Each row was made from one small tree. The marks that hang from a mark follow it in brackets, in alphabetical order. Every link used is in the known rows. Write each row's tree.
Known rows:
C[J]: [ -4 -10   2   0 -11  17  42  11 -17  -3  20  -5  23 -11   4   4 -19  10
 -16  -5  -1   1  -7  -9  16  23 -11  -6   3 -18 -27   2 -11  14 -15  -9
  -7   9  18  -7   0  -6 -13   7   5]
X[C[J R] H[P[Q]]]: [ 24 -30  18   3 -20 -26  65 -17  24 -23  21   9  -1   8  29  13 -18   8
 -28  19  11  16 -11  17  30  30   0  -6 -16  -4 -29 -11 -10  12  23 -19
   8  11  25 -17 -28   3  14  22 -16]
B[A]: [ -8   2  18  -1 -28   9  40  30 -40   7  15  10  51  -6  -7 -14 -18  -2
  -1  -7 -10  -6 -12   1  15  16  -9   1  14 -11 -26   6 -11   2   4 -13
   6  24  13  -7  18   0 -17   3  13]
J[C[X[H]] V[L]]: [ -6   0 -15  -6   6   8  39 -26 -17  20  20   1  14   3 -13  -5 -19   9
 -25  19  -3   5   1  31  -1   6 -20   1 -11 -23 -17   4  -3  -2 -17   9
 -21  19 -13   4  15  15   4  -2   3]
B[A[C[J]]]: [ -1  -4  16  12 -17  -4  16  20 -39  -3  19   0  33  -3 -12  -9  -7  -6
  -9 -11  -8  -5  11  -1  -6  13 -25  -9  19   1 -12   2  -6   6  16   2
  -3   6  13   0   5 -10 -12  13  10]
A[B C]: [ 10  -8  -3   6 -16  -5  24  22 -42  -4  -6  -1  44   1  -3   0 -25 -17
   4   0   3   1   4   1  10  24 -18  -2  19 -16 -16  -7  -9   4  -6   2
  -1   9  25  10   7 -12  -9   2  10]
A[C[R]]: [ 11   1  -7  -2 -14   0  15   6 -28   5  -3   5  30  12 -13   1 -18 -11
   5   9  -5  -1   9  -1  16  21 -16 -10  12  -3 -21  -2 -24   2  14   7
   6  12   8  -7  -3 -21   0   5   6]
J[C[R]]: [  3  -7 -10  -7 -10  -1  20  -4 -28  16   1  14  19   6 -20   4 -20  -5
   0   4  -3   0   1  13  31  19 -16 -12  -1  -9 -26  -2 -31  -1 -10   4
   7  14   8 -15   2 -18   4 -10   4]
C[J[V] X]: [-11  -8 -10   9   3  11  34  -3  -4  11  35 -12  23  -6  -2   5 -12  25
 -17 -10 -16   0   8   7   1  23  -8  -2  -5 -13 -11  12  -5   8 -12  -3
 -20  15  -4   0   5  11  -6   3  14]
R[C]: [ -1  -5   0  -6 -26  22  35  16 -11  11  15  -2  28  -6   6  -9 -36   3
 -16   0  -3   2  -7   3  24  39   6 -10  14 -11 -37   4 -19   5 -16  -7
   0  19  12 -21   7 -13 -15   6   4]
H[P[Q]]: [  6 -13   3 -18 -27  -6  67  19   3   0   5  27  44 -12  32   4 -34  -7
 -20  22  18  13 -32   8  46  33  33   5  -8   1 -35 -16 -17  17 -16 -26
  14  29  30  -4  -2  -7  -9  11   5]
C[J[V] R X]: [ -3   0 -16   8   5   5  18  -5   4   9  36 -12   2   5 -10  12 -12  21
 -12 -12 -25  -3  14   4   0  22 -16 -13  -8  -7  -5  17 -19   1   7   0
 -10  12  -7  -7  -9   6   3  -5  13]
H[P]: [  1 -10   9 -16 -24  11  62  13 -11   3   7  17  38 -14  16   0 -35 -11
 -17  27   9  11 -29   9  37  29  14   0   0  -6 -33  -8 -12  12 -20 -22
   1  27  24  -4   0  -6 -13   7   0]
A[B C[J[V[L]] X[H]]]: [  6  -7 -13  13  12  -1  20 -17 -21  -8  21 -14   7   6  -4   3 -10   9
 -23   0  -8   0  27  12 -28   7 -40  -5   5 -24   4   7  11   3   2  15
 -34   4 -11  30   3  18  -3  12   6]
V[L]: [ -4   7  -6 -15 -20  20  47   6 -35   3   8   4  37 -14   5  -6 -24  -4
 -13  13  12  -6  -9  -5  18  15 -11   1   9 -22 -39   1 -10   8 -22 -10
 -12  22  13   8   4   2 -13   2   5]
C[J[V[L]] R X[H]]: [ -3   3 -16   5  10   9  24 -25   2   4  37 -11 -13   9  -7  10 -12  20
 -23   8 -21  -3  16   6  -9  11 -31 -10 -16 -22  -8  14  -1   1  14  11
 -17   8 -20   4  -8  14   5   5   6]
B[A[C[J R]]]: [  8   1  10  12 -13 -11   0  11 -35  -5  17   1  15  10 -17  -5  -5  -9
   2 -15 -17  -9  25  -7  -4   9 -28 -17  16   3  -6   6 -18  -1  31  10
   4   1   8  -8  -4 -12  -2   5   9]
B[A[C[J[V] R X[H]]]]: [  7   0  10  22   5 -14   5  -3 -12   1  34  -8   5  22 -26   0  -3  10
 -12  -7 -35  -2  24  10 -22   5 -35 -10   2  -5  13  11  -3  -2  46  19
  -3   9 -15  -3   1   1   7   5  13]
A[C]: [  7  -5   1  -2 -17   1  34  12 -38   6   0   7  48   2  -5  -9 -24  -9
  -8  10   7   3  -6   2  14  22  -9  -3  14 -10 -25  -5 -17  11  -7  -5
   1  16  15   3  10 -15  -9   7   3]
C[J X]: [-14  -7  -7   3   0   8  35  13  -6   1  29 -10  16   0  -5  -2 -16  10
 -14 -14 -14  -2  -7  -8   7  25  -1  -9   2 -15 -18   5 -16  18  -7 -12
 -11  10   5  -9  -7   4  -1  10  10]
B[A[C]]: [  3   4  14   1 -25  -7  22  25 -48   9   6  12  49   0 -14 -14 -17 -12
   1   0  -6  -7  -2   6   2  12 -16  -1  21  -1 -15  -1 -11   2  10   1
   3  22  19  -5  18 -13 -15   6  11]
J[C[R X[H]]]: [  2 -10  -4  -2   8 -11  23 -10  -9  11  13   5   2  28 -28   2 -23   3
  -4   8 -16   7 -12  15  18  15 -17 -14 -10 -14 -16  -3 -27   3   1   4
  11  13  -6 -24  -2 -12  23   1   2]
L[V]: [  5  -6  -1 -17 -16   1  41   3 -24  11  15   0  38 -11   3  -7 -25   2
 -11   1   7 -13  -7  -6  20  15   1  12  14 -16 -38   4 -14   8 -20 -23
  -7  25  16  -3  19  -9 -17  -3  13]

Which tree is each row?
[  1  -6   5  -2  -2   4  37   6  -2  -4  15   1  12  27 -13   1 -25   7
  -3   8 -22   4 -18  -2  15  21 -10 -10  -3 -14 -20  -1 -23  11  16  -9
   7  23  -3 -16  -9  -5  12   7   2] -> C[R X[H]]
[ -6   0 -16  -3  -2  -7  12   1 -17  20   9   4  18  19 -34   1 -19  -3
   3  -4 -15  -5   4  13  19  21  -8 -14  -3 -10 -15   1 -33  -4  -7   2
   3  12  -4 -21  -1 -13  17  -8   8] -> J[C[R X]]
[  5   6 -28  14  11  -8  -9 -12 -25  -2  16 -16   1   9 -22  11  -2  -1
  -1 -16 -12 -13  51   5 -24   9 -37 -13   9 -15  10  15  -5 -12   8  22
 -29  -9  -7  25  -7  19   0  -4  15] -> A[B C[J[V[L]] R X]]
[ 11 -20  36  -5 -25  -7  77 -12  -5 -11  11  11  38   5  22   0 -34  -2
 -25  33  13  22 -28  28  29  33   0   8  -7 -19 -40 -11  -1   8   5 -18
  -2  23  34 -11   0   2   1  18 -19] -> X[C H[P]]
[ 19  -4  -8   6 -13  -6   9  15 -35  -5  -6  -1  33  16 -14   6 -17 -16
  12  -3  -6  -4  14  -1  10  23 -31  -7  16 -13  -8  -1 -18  -2  11   9
   4   4  18   3  -4 -14   1  -6  11] -> A[B C[R]]
[  6  -2   8  13 -14  -2  16   7 -35   5  32  -3  30  -9  -7  -3  -7   6
 -18  -9 -10  -4  22  13 -13   8 -32   2  13   3  -2  11   1   0  15  13
 -12  13   6   8  20   0 -18   3  12] -> B[A[C[J[V]]]]
[-11   8 -27   2   5   6  18 -17  -5   5  36 -12  -2   0 -11   8  -5  15
 -18  -8 -15 -11  24   1  -6  11 -20 -13  -6 -18  -9  19 -11  -4  -4   5
 -22   8 -13   4  -8  16  -4  -5  11] -> C[J[V[L]] R X]
[ 23 -15  14  17  -6  -5  41 -32   0  -7  38 -12   4   7   4  13  -9  26
 -23   6  -9  10  15  21   4  25 -35  -3 -11 -27 -17   9   2  -3  20   4
  -4   9   9 -11  -7   3   8   8 -10] -> X[C[J[V] R] H]
[ 13  -7   3  17 -16  -9  30 -30  -9   0  36 -13  12   3  -1   9  -7  16
 -15  -5  -3   0  26  18   8  26 -30  -6  -4 -17 -21  16  -6  -4  10   1
 -11   4  14 -12  -4   4   3  -4  -4] -> X[C[J[V] R]]
[  0  10  -2  21   0 -18  -8   4 -20   7  31  -7  14  13 -30   0   0   5
  -2 -21 -30 -14  37  11 -22   6 -29  -8  10   5  14  16 -13  -8  31  16
  -8   2  -7  -6   5   2  -3   1  18] -> B[A[C[J[V] R X]]]
[  1 -11  -8  14   5  -8  11  22 -24 -13   9 -12  22   7 -20   2 -16  -4
   0 -24 -10  -6  16  -3  -8  23 -19 -15  14 -12   1   1  -7   9   2   1
 -14  -4   8  11  -9  -2  -1  11  12] -> A[B C[J X]]
[ -9  -5 -12   8  -6  20  19  -5  12  20  40 -17   9  -7   1   2 -19  28
 -25 -19 -23   1  15   5  -1  34   0 -14   7  -6  -6  17 -11  -4 -10   0
 -19  11 -10 -11   3   5 -10  10  10] -> R[C[J[V] X]]
[ 21 -13  19   3 -20  -8  50 -17 -13  -8  12   1  24  21   3   0 -21   5
  -9  15   1  10  -5  12  21  25 -23  -5   0 -25 -37   0 -13   2  21  -6
   8  16  16 -25  -9  -7  13   7 -14] -> X[C[R] H]
[ 20  -3   3  13  -8  -3  42 -48 -13 -10  31 -12  -2   5   9   8  -3  19
 -29  16   1  -1  26  19  -5  15 -45  -5  -6 -33 -22  15   5  -6  17  12
 -20   3   2   3  -9  15   3   4 -14] -> X[C[J[V[L]] R] H]
[ -6   8   2  18  -2 -19  -8  18 -24  -5  21  -5  18  20 -36  -7  -3  -5
   6 -21 -26 -14  27  -6 -12  10 -23 -22  14   4   3   8 -21   0  36   6
   3   2  -3 -11  -9  -5   4   9  12] -> B[A[C[J R X]]]
[  7  -7 -11   5  -7  11  25  -8  -6   7  33  -4   6  -9   1  16 -13  14
 -12  -4 -14  -1  11   5  12  21 -21  -3  -4 -12 -12  10 -13   0   1   6
  -7  10   4  -5   2  -2  -3  -8   7] -> C[J[V] R]
[ -4  12   5   6 -13 -26   1  20 -28   5  10  12  33  26 -32 -10 -13 -15
  14  -9 -24 -13  22   2  -3  13 -15 -14  15   1  -3   6 -27  -5  32   5
   5  14   4 -13   2  -4   5  10  15] -> B[A[C[R X]]]
[ -2  -2  -6  -2   8   4  35 -28  14  -6  32  -3 -16   2   7  14 -14   9
 -35  23 -13   6   4  16   2  16 -12  -9 -18 -11 -11   6  -2   0   6   2
 -21   7  -8   5 -12  20   2  10   0] -> C[J[V[L]] R X[H[P]]]
[ 17 -21  18  15 -10  -7  45 -25  -5 -14  24 -12   1  11   0   4  -9  15
 -19  10  -1   6   6   7  15  26 -33 -16  -3 -24 -30   1  -7   6  24  -5
   4   3  13 -19 -18  -5  12  11 -14] -> X[C[J R] H]
[  7  -9  -9   3  11  -5  25 -19   1  21  21   5   7  19 -19   6 -19  12
 -11  14 -22   9   3  32  11  17 -19  -7 -17 -19  -8   4 -19  -5   2  11
   3  19 -15 -17  11   0  19  -6   3] -> J[C[R X[H]] V]
[ 14 -15  -8  23  16  -9   4 -11  -5  -4  23 -15   0  21 -16  13 -13  11
 -12 -10 -29   3  29   8 -20  17 -41 -14  -3 -11  15   9  -1   0  27  19
  -9  -2  -8   9  -4   4  10   8   8] -> A[B C[J[V] R X[H]]]
[  0 -16   3  -6   2  -5  50 -15  10  16  22  14  20   4   5   5 -32   6
 -31  31 -10  24 -19  44  18  19   1   8 -20  -8 -14  -9  -8   6 -17  -1
  -9  26   0  -5  18   5   5   4  -5] -> J[C[X[H[P]]] V]
[  0  -1  14  20   6 -16   4  11 -13  -8  22  -2   6  25 -26  -7  -4   4
  -3  -8 -35  -5  16  -2 -17   6 -31 -22   5   2   3   4 -13   3  48   8
   7   2  -7 -11 -12  -6   6  16   9] -> B[A[C[J R X[H]]]]
[ -3 -14   1   9   8   2  30  -4   3  -8  26 -10 -11  16 -15   6 -16  14
 -13   1 -27   5  -8  -6   7  18 -18 -19  -8 -15 -16   2 -18  15  19  -4
   0   9  -6 -15 -16  -4  16  12   6] -> C[J R X[H]]
[ -3   1 -18   3 -16  33  26 -16 -12  11  35 -14   0 -20  10   1 -15  21
 -34  -1   2  -4  25  10   0  22 -16 -13  11 -18 -22  16  -1  -4 -23   9
 -27  11  -5   6   7   8 -25   3   5] -> R[C[J[V[L]]]]
[  4  -5 -15  18   8 -15  -8  10 -19 -10   9 -14   4  17 -23   6 -11  -6
   8 -23 -18 -10  28  -8  -8  23 -26 -22  12 -11   7   5 -20   0  14  11
  -6  -7   4   0 -20  -4   7   5   9] -> A[B C[J R X]]
[  4 -19   2  17  11  -6  23  11 -13 -15  11 -13  12  15  -8   3 -17   4
 -12 -12 -16   7   8  -5 -11  16 -29 -14   5 -12   0  -4  -3  11  14   1
  -7  -1   0   9  -9  -2   5  16   6] -> A[B C[J X[H]]]
[ 23  -9 -13  19  -2  -1  -1  -2 -24  -9  11 -13  11  -1  -9  19 -10   1
  -5 -16 -12  -4  37   4  -7  20 -38  -6   5  -7   5   8  -8  -6   7  19
 -10  -7   6  10   1  -5  -2  -7  11] -> A[B C[J[V] R]]
[  0   1 -20  -3  10  -5  25 -34 -12  16  18   5   1  15 -20   3 -14   5
 -18  19 -11   0  15  27   4   7 -28  -2 -15 -25 -10   8 -14 -10  -3  17
 -11  15 -18   1   8   8  17  -8   2] -> J[C[R X[H]] V[L]]
[  8   7 -25  -7 -10   6  20 -26 -32  22  14   5  16  -4 -13   6 -12  -2
 -13  15   1  -5  23  27  16  12 -31  -4  -4 -24 -20  12 -14 -15 -20  16
 -14  14  -3   8  11   2  -1 -19   5] -> J[C[R] V[L]]
